Every row comes from one small tree of marks. The marks that hang from a mark follow it in brackets, in the order of their numbers. Every link used is in the known rows. Which tree was each row made from?
Known rows
K_114[K_111]: [  7.1  25.5 -29.2  14.5   6.2   6.2  18.4   7.1   1.5  20.5  -7.9  -1.6
  -2.7   6.0  -3.1  -4.2 -23.8  17.4]
K_114[K_111[K_804] K_486]: [  7.5  27.3 -26.5  14.5   9.0  14.9  17.4   3.6   7.4  22.3  -4.9 -11.1
 -26.2  -9.5  -1.3 -16.5 -27.2  16.5]
K_486[K_114[K_801[K_577]]]: [ -3.1  20.4   2.0  22.2   6.2  20.5  25.1  11.6  -6.0  21.4   5.4  -2.7
 -25.0  29.1  -2.9   2.2 -14.2   2.1]
K_486[K_114[K_111[K_697 K_804 K_874] K_801[K_577]]]: [  3.9  38.9 -30.7  22.3  11.7  40.4  15.2   7.4  -2.2  22.8  34.8  -6.3
 -53.3  22.5   2.2  10.1 -31.6   1.7]
K_804[K_111]: [-0.2 17.2  3.6 16.1  6.4  4.8 15.5  0.0 -3.0 25.4  7.2  2.6 -2.5 -7.2
 -4.0  7.9 -2.9  8.1]
K_114[K_801]: [  2.5  22.3  -8.3  15.2   6.3  11.4  22.8  17.5  -1.1  22.3  -6.7  -5.0
 -11.1  26.6  -0.8 -17.2  -5.7   8.1]
K_486[K_114[K_111[K_697 K_804] K_801[K_577]]]: [  5.0  32.4 -27.8  20.6  10.3  30.9  14.6   6.2  -4.9  22.2  19.7  -8.8
 -53.1  17.0  -0.6 -10.8 -25.5   5.0]
K_114[K_111[K_697 K_804 K_874] K_801[K_577]]: [  8.3  39.7 -21.4  19.7  11.0  31.9  13.2   8.4  -0.5  22.2  33.5  -3.6
 -51.6  28.0   3.5  -8.2 -20.2   5.0]
K_111[K_804]: [ 11.2  30.1  -9.1  13.6   5.3   9.2   8.0  -4.1  -6.4  26.1   2.6  -3.5
  -4.8   2.9  -3.8  -2.2 -11.3   6.8]
K_697[K_111]: [ 10.4   4.7   4.8  17.2   7.9   8.5  17.6  -1.4  -2.5  29.1 -10.9   8.1
   9.3  -6.9  -5.0  -4.6 -11.2  11.4]
K_801[K_114[K_111[K_697] K_486] K_577]: [  4.2  28.2  -0.1  22.9  12.8  16.7  20.7   1.8  -2.3  22.9  -0.5  -0.9
 -40.8  -6.6  -3.7 -20.9 -29.7   1.7]
K_697[K_111[K_114 K_874]]: [ 11.0  16.9   0.6  15.8   9.8  25.4  20.5  -8.2   3.1  27.0  12.1  14.5
   0.0   0.8   1.7  35.1 -21.3   3.9]
K_804[K_111[K_114[K_801]]]: [ -1.1  23.5   3.9  14.0   8.7  17.3  24.0   4.7   4.5  18.8  13.4  -0.2
 -28.9  14.0   3.4   7.9  -1.7   5.0]
K_804[K_111[K_114[K_486] K_697]]: [ -4.8  20.0  -6.4  15.9  12.6  26.7  23.3  -3.4   6.8  31.9  11.7   4.9
 -26.9 -20.2  -0.4   9.5 -12.4  -0.5]
K_697[K_111[K_804 K_874]]: [ 15.7  19.0   2.1  17.2   9.8  20.2   8.6  -7.8  -2.6  29.9  15.3   5.0
  -3.5  -5.7  -0.8  14.6 -15.2   7.1]
K_111[K_114[K_486 K_801] K_697]: [ -3.5  24.6 -18.4  14.9  11.7  33.3  31.2  13.7   8.3  29.6  -1.3  -2.5
 -35.1  13.8   2.4 -16.9 -14.0   0.0]

Write each row's tree
[ -4.0  29.5   7.4  20.5   9.0  35.8  35.2  10.4   8.6  19.5  17.2   1.4
 -42.9  29.3   5.1  11.2 -16.8  -1.9] => K_111[K_114[K_486 K_801[K_577]] K_874]
[ -8.5  26.8 -10.5  17.4  14.7  41.0  29.2  11.2  11.9  29.0  26.2   0.5
 -45.0   3.7   6.9  13.8 -10.6  -3.2] => K_804[K_111[K_114[K_486 K_801] K_697 K_874]]
[  8.6  31.1 -37.8  15.1   7.5  17.4  10.3  -1.8  -1.8  20.9   3.2  -8.8
 -17.8  -4.0  -2.5  12.0 -33.8  12.8] => K_486[K_114[K_111[K_804]]]
[  9.9  43.1 -21.8  17.8  15.6  28.0  11.0   0.2   2.2  25.9  14.7  -8.6
 -42.0 -13.6   2.1  -2.1 -35.3   0.5] => K_801[K_114[K_111[K_697 K_804 K_874] K_486]]
[ -1.9  19.7 -24.3  16.2   9.8  17.5  32.0  25.8  12.3  18.8 -13.6 -12.4
 -31.2  13.7   1.5 -32.0 -20.5  17.8] => K_114[K_111 K_486 K_801]
[  9.5  42.3  -3.9  22.7  14.2  29.4  11.2  -5.0  -1.9  23.1  24.8  -4.2
 -54.4  -6.6   0.5  -1.0 -33.6  -2.6] => K_801[K_114[K_111[K_697 K_804 K_874] K_486] K_577]
[ 15.9  46.6  -5.1  21.2  12.2  22.8   3.0 -10.0  -9.5  20.7  31.8   0.4
 -43.6   6.3   0.0   9.0 -30.6  -3.1] => K_801[K_114[K_111[K_697 K_804 K_874]] K_577]
[  1.6  10.8  21.4  22.9  12.1  36.9  35.6   5.4  11.1  23.2  15.4   8.0
 -40.7  15.5   4.6   7.1 -16.4   1.8] => K_697[K_111[K_114[K_486 K_801[K_577]] K_874]]
[ -1.1  31.4 -40.6  18.2   9.7  29.9  26.1  21.5   5.8  18.0   9.4  -8.6
 -24.3  25.0   3.7  18.0 -32.2  10.9] => K_486[K_114[K_111[K_874] K_801]]
[ -3.2  20.0 -16.4  21.7  11.5  25.6  30.5  20.5   6.6  23.6   2.0  -5.2
 -48.3  17.3  -0.1 -37.2 -18.3  10.2] => K_114[K_111[K_697] K_486 K_801[K_577]]
[ -9.1  25.4   9.1  21.8  13.5  41.2  30.5   6.6   8.4  26.4  36.8   5.3
 -57.9   9.9   4.9  14.5  -8.9  -6.3] => K_804[K_111[K_114[K_486 K_801[K_577]] K_697 K_874]]
[  3.9  27.1   9.7  22.5   9.9   8.4  23.6   2.0  -0.6  15.5  -5.6  -3.1
 -36.9  -2.3  -3.3 -14.9 -30.0   6.0] => K_801[K_114[K_111 K_486] K_577]
[ 14.0  22.9  18.7  19.5  10.8  33.1  18.5  -9.2   0.5  20.4  31.3   7.1
 -41.5  21.9   4.8  17.0 -12.8  -0.3] => K_697[K_111[K_114[K_801[K_577]] K_804 K_874]]
[ 10.6  42.1 -13.1  17.4  12.7  20.9  13.8   1.6   4.1  18.5   8.4 -11.4
 -37.4  -8.2   2.2   2.6 -34.8   4.5] => K_801[K_114[K_111[K_804 K_874] K_486]]
